Every row comes from one small tree of marks. The marks that hang from a mark follow it in brackets, in alphabetical order. Every link used is in the known rows. Which tree was each row made from?
Known rows
U(L): [  7.5  34.3  15.8 -19.2 -17.1  35.2 -39.8  28.7   0.4 -45.6   3.9  -6.8
 -19.7 -10.4   3.1  13.7 -15.8 -24.9  11.9   3.5]
P(Z(S)): [ 11.1  14.4  -0.8 -16.5  -2.6   1.4  -2.3  30.3  -2.3  -3.9  -4.8  -6.8
 -13.3   1.7 -13.5   5.8  -0.1 -15.0  -7.7  -3.7]
P(Z(G S Y(L))): [ -4.7 -34.0 -14.7   9.4   0.6 -30.0  -2.4 -13.4  -4.8   6.5  -0.8  -0.3
   0.5  31.2   8.5   0.0 -18.8  37.8   2.1  10.8]
L(P Y): [-16.2   8.8  22.1 -27.1  -0.2  29.7 -15.3  14.9   6.9  27.9   4.1 -12.0
 -16.4 -29.9  -1.1  -7.2  27.5 -30.7 -12.1  17.8]
U(L(P(Z) Y)): [ -7.3   7.0  19.9 -23.6   3.7 -24.6 -39.5  -4.9   1.2  12.2   2.1 -20.0
 -16.6  13.6 -10.4  -7.8   5.7 -18.1  -1.4  20.0]
S(L): [  9.1  27.6  13.8 -22.1 -13.5  25.5  21.4  38.4  -2.9 -39.0  13.2  -8.5
 -15.8 -21.2   4.2   0.5 -15.7  -7.6  12.5  12.7]
Y(L(P(Z))): [ -3.8  -3.4  20.5 -36.6  11.3 -47.4  -9.4  42.8  -9.4  -8.9  12.3 -13.9
  -7.9  29.6   6.4 -10.9  -9.4 -21.6   5.4  22.3]
Z(G S Y(L(P))): [-19.7 -49.8  -2.9  -3.0   0.0   1.1  -1.1 -13.8  -0.3  26.0   1.2   5.2
  -2.3  14.2  30.1  -6.6  13.3  15.2   0.9  19.4]
L(P(Z(G U)) Y): [-10.3  33.9  -1.4  10.6  24.2 -35.0 -20.2 -25.4   2.3  26.7  -0.2   0.4
   3.5  -8.0 -28.5  -5.2   8.0   5.4  -9.0 -16.9]
U(L(P(Z(G S)) Y)): [-16.1  -6.0  -0.1  -1.4  12.5 -27.9 -43.8 -46.4   2.7  32.1 -11.9  -3.8
 -13.0  29.0 -13.2  -5.6  16.4  10.4  -4.3   2.6]
Z(P S): [  5.5  -5.3   5.6 -20.2 -10.3  26.6   9.4  34.9   2.6  14.5 -22.2   3.6
   6.3  -5.6   3.2  12.8  17.0 -16.9  -9.7  11.8]
L(P(Z(G S U)) Y): [-17.7   6.8 -12.2  21.0  20.3 -19.9  -2.8 -38.9   3.9  40.0  -9.0   9.3
   4.4   2.7 -24.0  -6.2  23.5   7.9 -14.4 -17.7]
Y(L(P)): [-11.0  -8.9  24.7 -36.2   0.8   7.0  -8.4  49.2  -4.8 -14.5  13.0  -7.8
  -8.0   2.9  21.2  -8.6   3.4 -27.3   4.4  22.5]
P(Z): [ 15.0  41.1  10.4 -25.5   0.5 -13.9 -21.9  40.5  -3.7 -15.2   2.7 -13.7
 -12.5  -7.6 -19.4   6.4 -18.5 -16.7  -3.0   1.9]
Z(G S U(L)): [  5.9  25.3 -14.1  28.1  -7.2  40.1 -28.9 -19.7   2.6 -40.3 -10.6  20.9
   0.6  -4.7  -5.3  18.3  -9.2   4.9  11.1 -34.3]
P(Z(G S U Y(L))): [ -3.4 -29.6 -26.4  36.4   2.0 -23.6  15.4 -18.1  -4.2  -5.3   3.3  10.1
  14.8  21.7   5.6   2.6 -19.4  36.9   6.0 -13.9]
U(L(P(Z))): [ 10.5  22.0  22.1 -34.6   6.8 -31.8 -40.4  19.3  -5.0 -11.5   0.6 -14.3
 -15.7  22.2  -6.0  -0.6  -8.1 -27.8   3.4   7.4]
M(G): [ -0.4  36.6  14.6 -23.0   3.2  24.8 -32.8  42.3   0.0 -44.4   3.7  -4.6
 -23.0 -12.5  -1.6  17.1 -13.3 -66.8  -1.0 -12.8]
L(P(Z) Y): [ -8.6  14.2  19.0 -29.2  10.6 -22.8 -18.6   8.6   1.1  33.5   3.3 -19.0
 -11.6  -5.2 -15.7 -10.6  15.8 -19.7 -14.6  17.5]
Y(L(P(Z(U)))): [ -2.3   2.0   9.9  -9.9  12.1 -37.2   5.1  35.9  -8.8 -22.0  16.0  -2.2
  10.9  19.3   1.6 -10.2  -8.2 -20.7   6.5  -5.6]

Write each row's tree
[ 10.0  -4.5   4.5   4.9 -11.9  32.8  -9.0 -10.0   3.0 -15.5   3.9   0.4
   6.5 -12.0  16.4  -0.4   5.7 -21.4   4.6  -9.2]  Z(U(L(P)) Y)
[ 13.4 -28.8  -8.4  -2.4 -14.7  -2.7  47.2   2.7  -3.0  -1.3   5.9  -9.9
  -8.5   4.1   5.2  -6.2 -12.4  13.4   1.6  15.0]  P(Z(S(L) Y))
[ 21.3  19.2  -9.1  11.5  -5.2  -0.4   9.6  13.3  -1.6 -11.0   7.1  -6.1
  11.1 -20.8 -10.1   6.6 -16.9   0.3  -4.2 -14.0]  P(Z(U Y))
[  3.3   2.2   6.8  11.5  -9.1  26.8 -12.5   4.5   8.0 -11.1  -7.5   5.9
  16.1  -9.4  -3.1  11.7   5.3  -4.8   3.6   1.5]  Z(P U(L(Y)))
[ 19.6  27.2 -14.8  28.6   0.3 -27.9 -31.6 -33.5  -1.2 -23.4  -1.3   3.9
   8.1   8.7 -10.1  14.9 -34.7  29.0  10.0 -21.9]  P(Z(G U(L) Y))
[-20.4 -22.0  -0.9  14.4  -7.8  46.9  56.6 -13.1   5.5   7.0   8.7   7.3
  -0.2 -23.2   5.6 -16.8  35.5 -10.8  -1.3   2.1]  Z(S(L(P Y)) U)
[ -7.4 -52.1  -3.3  -1.4 -23.4  44.2  23.3  25.6   0.7  -7.6   9.0  -2.9
  -4.1   2.3  30.4  -2.3   1.0   1.5   3.6  21.0]  Z(S Y(L))
[  6.6  14.0 -13.6  18.1   3.1  11.4   7.3  -1.9   3.6   3.6 -25.7  26.3
  27.7  -4.7  -9.8  17.1   7.4  14.1  -5.8 -23.5]  Z(G P S U)
[ 13.0  36.1   8.3 -13.5  14.2 -18.9  -1.2  26.1  -4.8  -6.1   4.1  -2.0
   4.2  -5.3 -18.8  -1.6   3.5 -31.2  -6.7 -17.3]  L(P(Z(U)))
[  9.3  -2.5  11.9 -27.7   3.5 -27.2  -4.3  11.2  -2.6  29.8   2.9 -19.4
  -7.9  -1.7  -0.4  -4.7   3.3 -16.6 -10.9  16.2]  L(P(Z(Y)))
[-26.3  -6.4  -8.3  24.1   5.5  23.7  36.8 -44.4   5.3  13.1   0.1  14.2
   2.2 -16.5  -1.4 -14.0  27.6  19.3   1.1  -7.5]  Z(G S(L(P Y)) U)
[  3.1  -2.9 -14.9  25.7   5.3 -38.6  -4.6  -6.8  -6.7 -15.4  10.9   5.1
  17.5  14.5   1.8   5.6 -34.8  34.0  10.2 -12.6]  P(Z(G U Y(L)))
[ -6.4  12.1 -19.0  37.5   3.5  -3.4 -26.2 -41.5   4.3  -7.2  -7.2   9.3
   1.1  11.1 -21.9   5.5  -3.0  23.4   2.1 -26.8]  P(Z(G S U(L(Y))))
[ 18.6 -22.3 -19.3  25.4 -13.0   4.9  63.8  -7.0  -3.2 -19.0   8.3   2.2
  10.0  -3.7  -0.7  -6.6  -7.6  12.5   4.8  -6.7]  P(Z(S(L) U Y))
[ 10.0   7.7  -6.8  13.3  14.9 -53.3  26.7 -32.2  -5.0   3.8   8.4   3.7
  11.4   5.9  -5.4 -10.2 -14.5  24.5   5.9 -10.6]  S(L(P(Z(G U Y))))
[ 11.8   8.6 -11.0  18.1   0.5   1.0   2.7 -11.4   4.1  12.8 -17.9  14.4
  31.1 -17.5  -1.4  18.2 -10.7  23.0  -5.5 -12.3]  Z(G P U Y)
[-14.6  -0.8  21.8 -23.6  -2.8  12.8  21.8  10.1   4.0   7.7  14.3 -10.8
 -15.3 -20.7   6.1 -16.8  20.0 -10.4   1.3  31.2]  S(L(P Y))
[  6.4 -22.8   4.8 -12.1  -6.6 -25.9   1.5  33.0  -6.3  -8.1  15.7 -16.1
  -4.1  17.1  12.2  -2.5 -27.0   8.1   5.2  21.7]  P(Z(Y(L)))
[  8.1 -26.3 -22.1  33.3  -7.8   6.8  56.4 -25.7   2.8   6.3 -15.4  21.8
  30.3   0.1  12.7   5.1   0.0  41.8   4.5  -7.4]  Z(G P S(L) U Y)
[  0.3 -18.5 -14.3  25.7  -3.1  25.1 -11.8 -46.4   3.4   0.9 -10.9  17.1
   6.5   1.1  12.0   3.6  11.4   5.6   1.0 -21.6]  Z(G S U(L(P)) Y)
[-21.9  -4.7  -8.3  25.9   2.2  31.7 -23.9 -48.7   8.6   8.8  -9.7  15.6
  -1.4  -3.3  -3.8  -0.2  28.5   4.3   1.4 -18.7]  Z(G S U(L(P Y)))
[ 11.1 -37.7  -3.1  -9.0 -18.5  33.3  24.3  16.0   4.8  33.4 -20.9   1.8
  13.6  -7.4  13.0  10.2  15.9   0.3 -14.4  20.1]  Z(P S Y)
[ -6.5  10.0  -7.0  12.6   7.6   9.5  35.9 -20.6  -1.1 -13.5  -2.0  20.1
   5.1  -9.2   1.6  -8.5  14.1   5.8   7.4 -18.2]  Z(G S(L(P)) U)
[-14.2 -23.5  10.8 -13.0   4.8 -17.2 -16.2  -3.9  -1.5  16.2   7.7  -2.1
  -2.2   9.5  26.4  -7.0  -4.9  15.2   4.2  19.0]  Z(G Y(L(P)))
[ 14.1 -14.7  -9.3  -3.3  -9.2  10.0   9.3   6.0   0.3  13.6  -5.1 -10.7
  -8.5   1.8  -2.5   3.3  -1.2  -2.3 -12.2   7.5]  P(Z(S Y))
